Each row was made from one small tree. The marks that hang from a mark follow it in brackets, in the order of their numbers. Every link used is in the known rows. Write each row's tree.
Known rows:
Q_590[Q_325 Q_766[Q_31 Q_251[Q_823]]]: [ 0.28  0.18  0.10 -0.06  0.26  0.08 -0.26  2.57  0.99  0.04 -0.25  0.34
 -0.24 -0.39 -0.51  0.21 -0.03 -0.99 -0.52 -1.43 -0.38  0.36 -0.31  1.16
  0.40  0.21 -0.86  0.05  0.99 -0.38  0.07]
Q_31[Q_766[Q_590[Q_325[Q_251[Q_823[Q_108]]]]]]: [ 0.22  0.18 -0.30  0.42  0.39  0.03  1.35  2.20 -0.08 -0.06 -0.41  0.21
  0.46 -0.22 -0.15 -0.24  0.53 -0.52 -2.49 -0.66 -0.50 -0.23  0.95  0.82
  0.01  0.27 -0.80 -0.29  0.00 -0.68 -0.07]
Q_777[Q_9[Q_325[Q_108 Q_251[Q_823]]]]: [-0.14  0.13 -0.53 -0.39  0.21  0.20  0.65  1.00 -0.24  0.07 -0.12  0.25
  0.50  0.09 -0.46 -0.02  1.03 -0.11 -3.11 -1.01 -1.67 -0.14  0.52 -0.20
 -0.50 -1.29 -0.20 -0.95 -0.59  0.14 -0.21]
Q_777[Q_9[Q_325[Q_108[Q_823] Q_590[Q_766[Q_251]]]]]: [-0.20  0.01 -0.81 -0.13  0.54  0.06 -0.57 -0.31  0.54 -0.11 -0.33  0.83
  0.45  0.30 -0.28  0.36 -0.64 -0.41 -2.53 -1.62 -0.96  0.15 -0.40  0.13
 -1.04 -0.72 -0.44 -0.79  0.09 -0.32  0.58]
Q_777[Q_9[Q_325[Q_108[Q_823[Q_914]]]]]: [ 0.13  0.14 -0.52  0.31  0.19 -0.03 -0.11 -0.05 -0.13  0.29 -0.20 -0.46
  0.52  0.24  0.06 -0.16  0.86 -0.09 -1.05 -0.58 -1.47 -0.18  0.31 -0.37
 -0.72 -0.62  0.40 -1.03 -0.47 -0.23  0.22]
Q_766[Q_31 Q_251 Q_590[Q_325] Q_914]: [ 0.76  0.30  0.02 -0.38  0.32 -0.44 -1.65  2.54  0.80  0.60 -0.36 -0.61
  0.05 -0.37 -0.32  0.19 -0.96 -0.94  0.08 -1.41  0.95  0.34  0.25  0.93
 -0.10  0.51 -0.66  0.23  1.65 -0.25 -0.19]
Q_325[Q_9 Q_31[Q_766] Q_251 Q_590]: [ 0.32 -0.08 -1.12  0.12  0.86  0.05  0.22 -1.81 -1.04 -1.11  0.25  0.65
  0.44 -0.47 -0.15  0.49 -0.94 -1.82 -3.98 -1.07  0.12 -0.07  0.73  0.55
 -0.89 -2.06 -0.77 -0.51  0.47  0.38  0.50]
Q_766[Q_914[Q_325[Q_9]]]: [ 0.12  0.24 -0.97 -0.10  0.26  0.13 -1.30  1.36 -0.09  0.15 -0.11 -0.85
  0.39 -0.44 -0.38  0.17  0.00 -0.74 -0.06 -0.76  0.64 -0.34  0.27 -0.03
 -0.80  0.71 -0.05 -0.16  0.50  0.31  0.39]
Q_766[Q_914[Q_325 Q_823]]: [ 0.19  0.20 -0.47 -0.94  0.08  0.28 -1.03  3.36  0.07  0.72 -0.07 -0.37
  0.15 -0.37 -0.02 -0.23  0.37  0.31 -0.42 -0.83  0.02 -0.21  0.43 -0.60
 -0.49  0.88 -0.12 -0.21  0.80  0.03  0.25]
Q_251[Q_325[Q_9 Q_31] Q_766 Q_823]: [ 0.05  0.01 -1.31  1.36  0.13  0.36  0.98 -0.62 -0.75 -0.11 -0.14  0.04
  0.41 -0.70 -0.94 -0.45  0.33 -1.07 -4.57 -0.96 -0.61 -0.11  0.37  1.37
 -0.25  0.66  0.02 -0.44  0.45  0.27  0.31]
Q_108[Q_777[Q_9[Q_325[Q_31 Q_590]]] Q_823[Q_914]]: [ 0.45  0.29 -0.19  1.42  0.39 -0.13 -0.46 -2.08 -0.61 -0.08 -0.07  0.43
  0.41 -0.01  0.16 -0.07 -0.11 -0.87 -2.05  0.01 -0.86  0.34  0.12  0.58
 -1.10 -1.67 -0.50 -1.11 -0.15 -0.07  0.83]
Q_31[Q_766[Q_590[Q_325[Q_108]]]]: [-0.26  0.03 -0.62 -0.34  0.57 -0.10  0.61  2.03 -0.08 -0.13 -0.28 -0.82
  0.71 -0.06  0.04  0.24 -0.83 -0.31 -0.46 -0.95  0.17 -0.17  1.13 -0.01
 -0.53  0.22 -0.24 -0.21  0.35 -0.61  0.35]
Q_823[Q_108[Q_777[Q_9]]]: [ 0.03  0.04  0.14  0.71 -0.21  0.09 -0.57 -0.40 -0.31 -0.40 -0.18  0.72
  0.28 -0.04  0.08 -0.47  0.26 -0.48  0.42  0.39 -0.45  0.21  0.33 -0.22
  0.04  0.03 -0.09 -0.20 -0.21 -0.30 -0.21]
Q_9[Q_325[Q_31[Q_766] Q_108[Q_823]]]: [-0.06  0.05 -0.76 -0.16  0.30 -0.17  1.08 -0.34 -0.46 -0.15 -0.07  0.20
  0.57  0.10  0.13  0.44 -0.21 -0.40 -3.07 -0.92 -1.04 -0.31  1.04  0.20
 -0.66 -1.42 -0.20 -1.01  0.49  0.39  0.06]
Q_766[Q_914[Q_325]]: [ 0.17  0.23 -0.31 -0.07  0.01  0.08 -1.05  1.49  0.39  0.50 -0.13 -0.77
  0.28 -0.30 -0.13  0.07 -0.20 -0.08  0.42 -0.56  0.31 -0.27  0.39 -0.10
 -0.47  0.60 -0.13 -0.11  0.57  0.13  0.35]
Q_31[Q_766[Q_251[Q_325[Q_9 Q_108[Q_823]]] Q_590 Q_914]]: [ 0.13  0.09 -1.83 -0.09  0.72 -0.19 -0.35  1.41  0.44  0.39 -0.76  0.04
  0.94 -0.43 -0.58 -0.24 -1.36 -1.50 -4.85 -1.52 -0.07 -0.17  1.15  0.64
 -1.53  1.42 -0.48  0.01  1.31  0.32 -0.08]
Q_590[Q_766[Q_31 Q_914[Q_325[Q_9] Q_823[Q_108]]]]: [ 0.56  0.27 -0.93 -0.60 -0.03  0.01 -1.42  2.86 -0.24  0.00 -0.21  0.13
  0.23 -0.84 -0.51 -0.13  0.54 -0.73 -0.39 -1.62  0.66 -0.14  0.16  0.24
 -0.28  1.66 -0.17 -0.37  1.56 -0.18  0.50]
Q_766[Q_31 Q_251 Q_590 Q_914]: [ 0.69  0.25  0.18 -0.31  0.10 -0.49 -1.33  1.36  0.66  0.77 -0.47 -0.11
 -0.03 -0.42 -0.40 -0.08 -1.20 -0.68 -0.91 -1.15  0.97  0.43  0.07  0.62
 -0.31  0.45 -0.52  0.37  1.84  0.11 -0.33]
Q_325[Q_9 Q_31 Q_108[Q_823] Q_251[Q_766] Q_590]: [ 0.38 -0.07 -1.72  0.31  0.77  0.04  0.14 -2.47 -1.21 -0.98  0.14  0.86
  0.60 -0.42 -0.76  0.36  0.12 -1.57 -6.78 -1.50 -0.49 -0.25  0.35  0.80
 -0.97 -1.14 -0.70 -1.24 -0.05  0.52  0.51]
Q_325[Q_9 Q_251[Q_766 Q_823] Q_590]: [ 0.10  0.02 -1.08  0.75  0.43  0.30  0.62 -0.56 -0.93 -0.28 -0.08  0.63
  0.32 -0.57 -0.88 -0.15  0.30 -0.62 -5.18 -1.06 -0.35 -0.14 -0.13  0.82
 -0.81 -0.58 -0.51 -0.53 -0.17 -0.10  0.64]
Q_590[Q_325[Q_9 Q_31 Q_251] Q_766[Q_914[Q_823]]]: [ 0.65  0.14 -1.02 -0.80  1.01  0.24 -1.38  1.52 -0.55 -0.80  0.74  0.46
  0.13 -0.32 -0.42  0.48  0.37 -1.36 -2.23 -1.54  0.20  0.11  0.53  0.90
  0.19 -0.50 -0.99 -0.55  0.43  0.41  0.07]
Q_914[Q_823[Q_108[Q_777]]]: [ 0.08  0.15 -0.03 -0.04 -0.29 -0.04 -0.11  1.61 -0.44 -0.10 -0.11  1.08
  0.07 -0.18  0.12 -0.59  1.19  0.18 -1.05  0.25 -0.51  0.09  0.35 -0.17
 -0.08  0.74 -0.30 -0.33  0.22 -0.18 -0.05]
Q_251[Q_325[Q_9] Q_766 Q_823]: [-0.19  0.00 -1.34  1.21 -0.01  0.37  0.93  0.49 -0.43  0.25 -0.34 -0.07
  0.45 -0.62 -0.91 -0.57  0.41 -0.44 -3.83 -0.68 -0.65 -0.19  0.19  1.05
 -0.47  1.29  0.29 -0.16  0.20 -0.14  0.40]
Q_914[Q_325[Q_9 Q_31 Q_108] Q_823]: [-0.07  0.11 -1.52 -1.14  0.48  0.29 -0.22  1.97 -0.89 -0.51  0.03 -0.19
  0.44 -0.52 -0.32  0.14  1.14 -1.18 -2.64 -1.56 -0.37 -0.31  0.48 -0.62
 -0.81  0.41 -0.13 -1.01  0.50  0.53  0.38]
Q_914[Q_823]: [ 0.01 -0.03 -0.13 -0.84  0.07  0.18  0.01  1.91 -0.29  0.21  0.06  0.42
 -0.12 -0.08  0.08 -0.29  0.57  0.43 -0.85 -0.29 -0.30  0.10  0.04 -0.47
 -0.03  0.30  0.01 -0.10  0.20 -0.09 -0.10]
Q_590[Q_766]: [-0.13 -0.02  0.10  0.16  0.11  0.12  0.02 -0.29  0.30 -0.23  0.11  0.32
 -0.07  0.03 -0.09  0.19 -0.45  0.03  0.44 -0.17  0.15  0.15 -0.24  0.38
  0.23  0.20 -0.17  0.06  0.02 -0.19  0.35]
Q_325[Q_108 Q_251[Q_766[Q_590]]]: [ 0.05  0.01 -0.68  0.15  0.24 -0.01  0.61  0.07 -0.35 -0.01 -0.14  0.07
  0.44 -0.22 -0.48  0.07  0.06 -0.15 -3.79 -0.94 -0.37 -0.11  0.53  0.24
 -0.40 -0.05 -0.05 -0.55  0.11 -0.23  0.13]

Write each row's tree:
[ 0.16  0.16 -0.80  0.06  0.41 -0.38 -0.09 -1.09 -0.58 -0.11  0.06 -0.56
  0.93 -0.17 -0.08  0.40 -1.47 -0.15 -2.44 -1.72  0.23 -0.28  1.31  0.42
 -1.24 -1.68 -0.59 -0.91  1.18  0.32  0.94] -> Q_9[Q_325[Q_31[Q_766[Q_914]] Q_108 Q_590]]
[ 0.50  0.40 -0.11  1.43  0.45  0.06  0.14 -1.39 -0.67 -0.16  0.02  0.59
  0.40 -0.27 -0.20 -0.20  0.49 -1.03 -3.75 -0.47 -1.36  0.30  0.39  0.83
 -1.00 -2.43 -0.95 -1.22 -0.27  0.11  0.77] -> Q_108[Q_777[Q_9[Q_325[Q_31 Q_251[Q_823[Q_914]] Q_590]]]]
[ 0.47  0.56  0.02  1.59 -0.30 -0.28  0.73  0.37 -0.10  0.18 -0.22  0.52
  0.27 -0.19 -0.11 -0.42  2.28 -0.23 -2.81  0.15 -1.68 -0.23  0.46  0.97
 -0.45 -0.53 -0.49 -1.07 -0.31 -0.07  0.40] -> Q_9[Q_325[Q_251[Q_823[Q_108[Q_777] Q_914]]]]
[ 0.20  0.06  0.07  0.50 -0.30  0.11  0.76  0.86 -0.38  0.45 -0.32  0.16
 -0.04 -0.65 -0.64 -0.39  0.05  0.05 -2.15 -0.78 -0.38  0.13  0.00  0.60
  0.15  0.02 -0.01 -0.13  0.91 -0.32  0.05] -> Q_251[Q_766[Q_31] Q_823]
[ 0.69  0.40 -0.04  1.58  0.03 -0.11  0.38 -0.57 -0.64  0.12 -0.20  0.87
  0.39 -0.58 -0.76 -0.64  0.24 -0.55 -5.11 -0.55 -0.13  0.17  0.89  1.53
 -0.04  0.14 -1.16 -0.64  0.68  0.30 -0.11] -> Q_325[Q_31 Q_251[Q_766[Q_590 Q_914] Q_823[Q_108[Q_777]]]]
[ 0.36  0.42 -0.62  1.15  0.31 -0.53  0.06 -1.98 -0.56 -0.17 -0.11  0.24
  0.65 -0.07 -0.01  0.16  0.38 -0.65 -3.55 -0.40 -0.82 -0.05  0.48  0.83
 -1.49 -1.18 -0.80 -1.50  0.05  0.32  1.22] -> Q_9[Q_325[Q_31 Q_108[Q_777 Q_823[Q_914]] Q_590]]
[ 0.08  0.06 -1.03 -0.16  0.89  0.06  0.21  1.82 -0.45 -0.48 -0.03 -0.17
  0.48 -0.24 -0.06  0.50 -0.36 -1.40 -1.81 -0.75  0.23 -0.10  0.88  0.56
 -0.53 -0.55 -0.36 -0.10  0.06 -0.37  0.10] -> Q_31[Q_766[Q_590[Q_325[Q_9 Q_251]]]]
[ 0.11  0.39 -1.23  0.07  0.40 -0.05 -1.30  0.27 -0.56 -0.55  0.00 -0.45
  0.75 -0.63 -0.51  0.31 -0.09 -1.58 -1.96 -0.98  0.32 -0.19  1.02  0.18
 -1.17  0.08 -0.72 -0.84  0.74  1.01  0.50] -> Q_766[Q_914[Q_325[Q_9 Q_31 Q_108[Q_777]]]]
[-0.20  0.15 -0.70 -0.04  0.06 -0.41  0.20 -0.46 -0.27  0.02 -0.15 -0.28
  0.63  0.09 -0.18  0.36 -0.08  0.44 -1.72 -0.98 -0.09 -0.28  0.18  0.11
 -1.18 -0.61 -0.14 -0.89  0.00 -0.11  1.01] -> Q_9[Q_325[Q_108 Q_590]]
[ 0.04  0.27 -1.09  0.79  0.55  0.07  1.01 -0.41 -1.22 -0.54 -0.17  0.80
  0.59 -0.66 -1.05 -0.13  0.40 -1.38 -6.68 -0.97 -0.48  0.16  0.77  1.04
 -0.85 -0.38 -0.94 -0.95  0.13  0.56  0.16] -> Q_325[Q_9 Q_31 Q_108[Q_777] Q_251[Q_766[Q_590] Q_823]]
[ 0.21  0.29 -0.13  1.08  0.05 -0.16 -1.85 -0.39  0.58 -0.02 -0.24  0.84
  0.47  0.02 -0.18 -0.03 -0.89 -0.34 -0.52 -1.14 -0.07  0.35  0.00  0.75
 -0.77 -0.46 -0.72 -0.46  0.80 -0.42  0.70] -> Q_823[Q_108[Q_777[Q_9[Q_325[Q_590[Q_766[Q_251 Q_914]]]]]]]
[ 0.61  0.25  0.24 -0.19  0.00 -0.53 -0.82  0.79  0.02  0.72 -0.35 -0.35
  0.15 -0.41 -0.39 -0.12 -1.31 -0.17 -0.19 -0.56  1.40  0.32  0.30  0.59
 -0.25  0.62 -0.38  0.25  1.32  0.01 -0.04] -> Q_766[Q_31 Q_590 Q_914]
[ 0.13  0.09 -0.01 -0.02  0.33 -0.13 -0.02  0.89 -0.01  0.58 -0.28 -0.46
  0.42 -0.19  0.00 -0.20 -1.81  0.15 -0.44 -0.45  0.92  0.09  0.92  0.11
 -0.50  0.17 -0.27  0.36  0.98 -0.18  0.08] -> Q_31[Q_766[Q_590 Q_914]]
[-0.16  0.23 -1.53  1.23  0.05  0.11 -0.01  0.72 -0.47  0.22 -0.37 -0.05
  0.97 -0.82 -1.19 -0.66 -0.06 -0.53 -4.78 -0.89 -0.53 -0.18  1.10  1.04
 -1.18  1.38 -0.37 -0.46  0.58  0.36  0.53] -> Q_251[Q_325[Q_9 Q_108[Q_777]] Q_766[Q_914] Q_823]
[ 0.25  0.08 -1.76  0.21  0.79 -0.24  0.21 -0.39 -0.55 -0.04 -0.42 -0.16
  1.09 -0.49 -0.61 -0.17 -1.56 -1.57 -4.93 -1.17  0.38 -0.19  1.55  0.92
 -1.28  0.96 -0.57 -0.38  1.05  0.65  0.12] -> Q_251[Q_325[Q_9 Q_31[Q_766[Q_590 Q_914]] Q_108[Q_823]]]
[ 0.64  0.21  0.09 -1.06  0.08 -0.36 -0.77  2.57 -0.29  0.93 -0.30  0.07
  0.03 -0.50 -0.31 -0.42 -0.73  0.24 -1.09 -0.83  1.09  0.40  0.33  0.10
 -0.30  0.94 -0.35  0.16  1.52 -0.08 -0.15] -> Q_766[Q_31 Q_590 Q_914[Q_823]]
[ 0.00  0.25 -0.65 -0.01  0.47  0.51  0.07  0.74 -0.36 -0.57 -0.14  0.63
  0.55 -0.47 -0.50 -0.02  0.77 -1.65 -3.88 -0.81 -1.63  0.02  1.00 -0.24
 -0.72 -1.11 -0.99 -1.07 -0.21  0.61 -0.02] -> Q_914[Q_325[Q_31 Q_108[Q_777[Q_9]] Q_251[Q_823]]]
[-0.24  0.29 -0.50  0.12 -0.03 -0.35  0.23  0.38 -0.11  0.17 -0.26  0.61
  0.45  0.20 -0.08  0.27  0.59  0.16 -2.41  0.16 -1.01 -0.11  0.48  0.22
 -0.99 -0.33 -0.32 -0.89 -0.23  0.33  0.19] -> Q_9[Q_325[Q_108[Q_777 Q_823]]]
[ 0.24  0.05 -1.25  0.93 -0.09 -0.20  0.21  0.37 -0.52  0.38 -0.55 -0.20
  0.46 -0.83 -0.83 -0.19 -0.73 -0.99 -2.91 -0.87  0.56  0.14  0.25  1.25
 -0.57  1.44  0.54  0.05  1.21 -0.46  0.46] -> Q_251[Q_325[Q_9] Q_766[Q_31 Q_590]]
[-0.17  0.33 -1.40  0.36  0.32  0.23  0.20  2.26 -0.47  0.65 -0.63 -1.09
  0.85 -0.74 -1.14 -0.38  0.00 -0.19 -3.50 -1.75  0.40 -0.41  0.54  0.25
 -1.23  1.78 -0.18 -0.57  0.66 -0.02  0.67] -> Q_251[Q_766[Q_590 Q_914[Q_325[Q_9 Q_108]]] Q_823]
[ 0.12  0.16 -0.82  0.03  0.31 -0.43  0.37 -1.71 -0.57 -0.17 -0.11  0.30
  0.58  0.12 -0.21  0.45 -0.06 -0.24 -3.68 -0.96 -0.38 -0.20  0.22  0.58
 -1.09 -0.96 -0.64 -1.27  0.01  0.41  0.71] -> Q_9[Q_325[Q_31 Q_108[Q_823] Q_590]]
[-0.02  0.16 -0.73  0.06  0.58 -0.10 -0.21  1.43 -0.37 -0.16 -0.14 -0.68
  0.31 -0.09 -0.30  0.26  0.01 -0.76  0.11 -0.43  0.95  0.03 -0.04  0.57
 -0.37  0.93 -0.13 -0.04 -0.19 -0.36  0.27] -> Q_766[Q_590[Q_325[Q_9]]]
[ 0.34  0.26  0.24 -0.10  0.05 -0.22  0.35  2.01  0.55  0.74 -0.77  0.39
 -0.17 -0.48 -0.59 -0.36 -0.31 -0.70 -2.35 -0.97  0.10  0.45 -0.31  0.66
 -0.27  0.63 -0.66  0.21  1.26 -0.05 -0.34] -> Q_766[Q_31 Q_251[Q_823] Q_590]
[ 0.57  0.37 -0.17 -0.15  0.12  0.13 -0.52  2.01  0.59  0.40 -0.21  0.29
  0.07 -0.77 -0.75  0.17 -0.16 -0.73 -2.03 -1.23 -0.14  0.01  0.35  0.83
 -0.20  0.12 -0.94 -0.24  1.02  0.21  0.32] -> Q_590[Q_766[Q_31 Q_914[Q_325[Q_251[Q_823]]]]]
[-0.10  0.31 -0.39  0.28 -0.02 -0.36  0.18 -0.71 -0.45 -0.35  0.08  0.18
  0.47  0.02 -0.08  0.45  0.36 -0.40 -1.91 -0.38 -0.65  0.02  0.74  0.43
 -0.64 -1.20 -0.35 -1.06  0.29  0.64  0.33] -> Q_9[Q_325[Q_31 Q_108[Q_777]]]
[ 0.41 -0.07 -1.22  0.74  0.57  0.14 -0.11 -2.43 -1.18 -0.92  0.34  0.55
  0.31 -0.53 -0.57  0.37 -0.17 -1.45 -4.69 -1.23  0.05 -0.04  0.09  0.99
 -0.56 -1.47 -0.44 -0.77  0.24  0.25  0.62] -> Q_325[Q_9 Q_31 Q_251[Q_766] Q_590]
[ 0.02  0.00 -1.11  0.97  0.09 -0.09  0.83 -0.94 -0.34  0.09 -0.31 -0.37
  0.75 -0.43 -0.60 -0.22 -0.54 -0.58 -3.98 -1.11 -0.19 -0.06  0.85  0.97
 -0.41  1.04  0.15 -0.58  0.71 -0.06  0.48] -> Q_251[Q_325[Q_31 Q_108] Q_766[Q_590]]
[ 0.58  0.15 -0.58  1.93 -0.24 -0.07  0.69 -0.36 -0.18  0.67 -0.56 -0.31
  0.45 -1.04 -0.75 -0.80 -0.20 -0.41 -3.67 -1.05 -0.60 -0.01  0.22  1.46
 -0.80  0.65 -0.03 -0.39  1.07 -0.77  1.34] -> Q_251[Q_325[Q_590] Q_766[Q_31] Q_823[Q_914]]
[ 0.34  0.16  0.23  1.42 -0.14  0.06 -0.65 -0.68 -0.23 -0.32 -0.15  0.14
  0.31 -0.15  0.21 -0.73  0.82 -0.69  0.86  0.38 -0.79  0.14  0.34 -0.16
 -0.10  0.04  0.10 -0.40 -0.21 -0.52  0.16] -> Q_823[Q_108[Q_777[Q_9]] Q_914]
[ 0.66  0.27 -0.27 -0.34  0.14 -0.03 -1.32  1.29  0.62  0.10  0.02  0.16
  0.10 -0.64 -0.40  0.58 -0.53 -0.99 -0.78 -1.16  0.21 -0.01  0.41  0.63
 -0.14 -0.21 -0.58 -0.20  1.16  0.12  0.41] -> Q_590[Q_766[Q_31 Q_914[Q_325[Q_251]]]]
[ 0.50  0.24  0.30 -0.09  0.10 -0.06 -0.80  1.51  0.97  0.49 -0.31  0.50
 -0.20 -0.52 -0.72 -0.18 -0.85 -0.61 -1.38 -1.47  0.15  0.43 -0.17  1.00
  0.11  0.28 -0.98  0.27  1.60  0.21 -0.12] -> Q_590[Q_766[Q_31 Q_251[Q_823] Q_914]]
[-0.03  0.24 -0.35  0.21  0.63 -0.03  1.59  0.30 -0.60 -0.42 -0.28  0.94
  0.60 -0.45 -0.36 -0.10 -0.56 -1.13 -5.41 -0.57 -0.75  0.19  1.52  0.54
 -0.84 -1.09 -1.37 -0.62  0.41  0.55 -0.03] -> Q_325[Q_31[Q_766[Q_590]] Q_108[Q_777] Q_251[Q_823]]
[ 0.26  0.20 -1.71 -0.05  0.57 -0.35 -0.92  0.91  0.55  0.49 -0.70  0.02
  0.76 -0.32 -0.86 -0.26 -0.57 -1.34 -4.62 -1.29  0.13 -0.10  0.53  0.85
 -1.35  2.05 -0.54 -0.13  0.83  0.54 -0.14] -> Q_766[Q_251[Q_325[Q_9 Q_108[Q_823]]] Q_590 Q_914]
[-0.03  0.03 -0.65 -0.51  0.19  0.04 -0.18  0.24 -0.21 -0.22  0.09  0.11
  0.52  0.22 -0.13  0.37  0.62 -0.33 -1.85 -0.94 -1.32 -0.18  0.61 -0.41
 -0.46 -1.60  0.20 -0.92 -0.43  0.05 -0.15] -> Q_777[Q_9[Q_325[Q_108 Q_251]]]
[ 0.42  0.53 -0.53  1.18  0.37 -0.35  0.74 -1.30 -0.60 -0.29 -0.03  0.36
  0.66 -0.35 -0.38  0.02  1.05 -0.86 -5.23 -0.84 -1.35 -0.08  0.75  1.08
 -1.39 -1.83 -1.22 -1.63 -0.10  0.50  1.16] -> Q_9[Q_325[Q_31 Q_108[Q_777] Q_251[Q_823[Q_914]] Q_590]]
[ 0.33  0.10 -0.61  0.48  0.40 -0.27  0.05 -1.36 -0.17 -0.07 -0.26 -0.12
  0.50 -0.12 -0.10 -0.24  0.17 -0.30 -2.53 -0.54 -0.43 -0.23  0.12  0.10
 -1.16  0.20 -0.46 -0.80 -0.27 -0.16  0.93] -> Q_325[Q_108[Q_823[Q_914]] Q_590]
[ 0.34  0.35 -0.35  1.60  0.02 -0.23  0.88  0.17 -0.16  0.35 -0.66  0.40
  0.85 -0.68 -0.46 -0.91 -1.06 -0.79 -3.76 -0.28  0.09  0.11  1.67  1.50
 -0.62  1.27 -1.09 -0.14  1.24  0.20  0.20] -> Q_251[Q_325[Q_31[Q_766[Q_590 Q_914]]] Q_823[Q_108[Q_777]]]
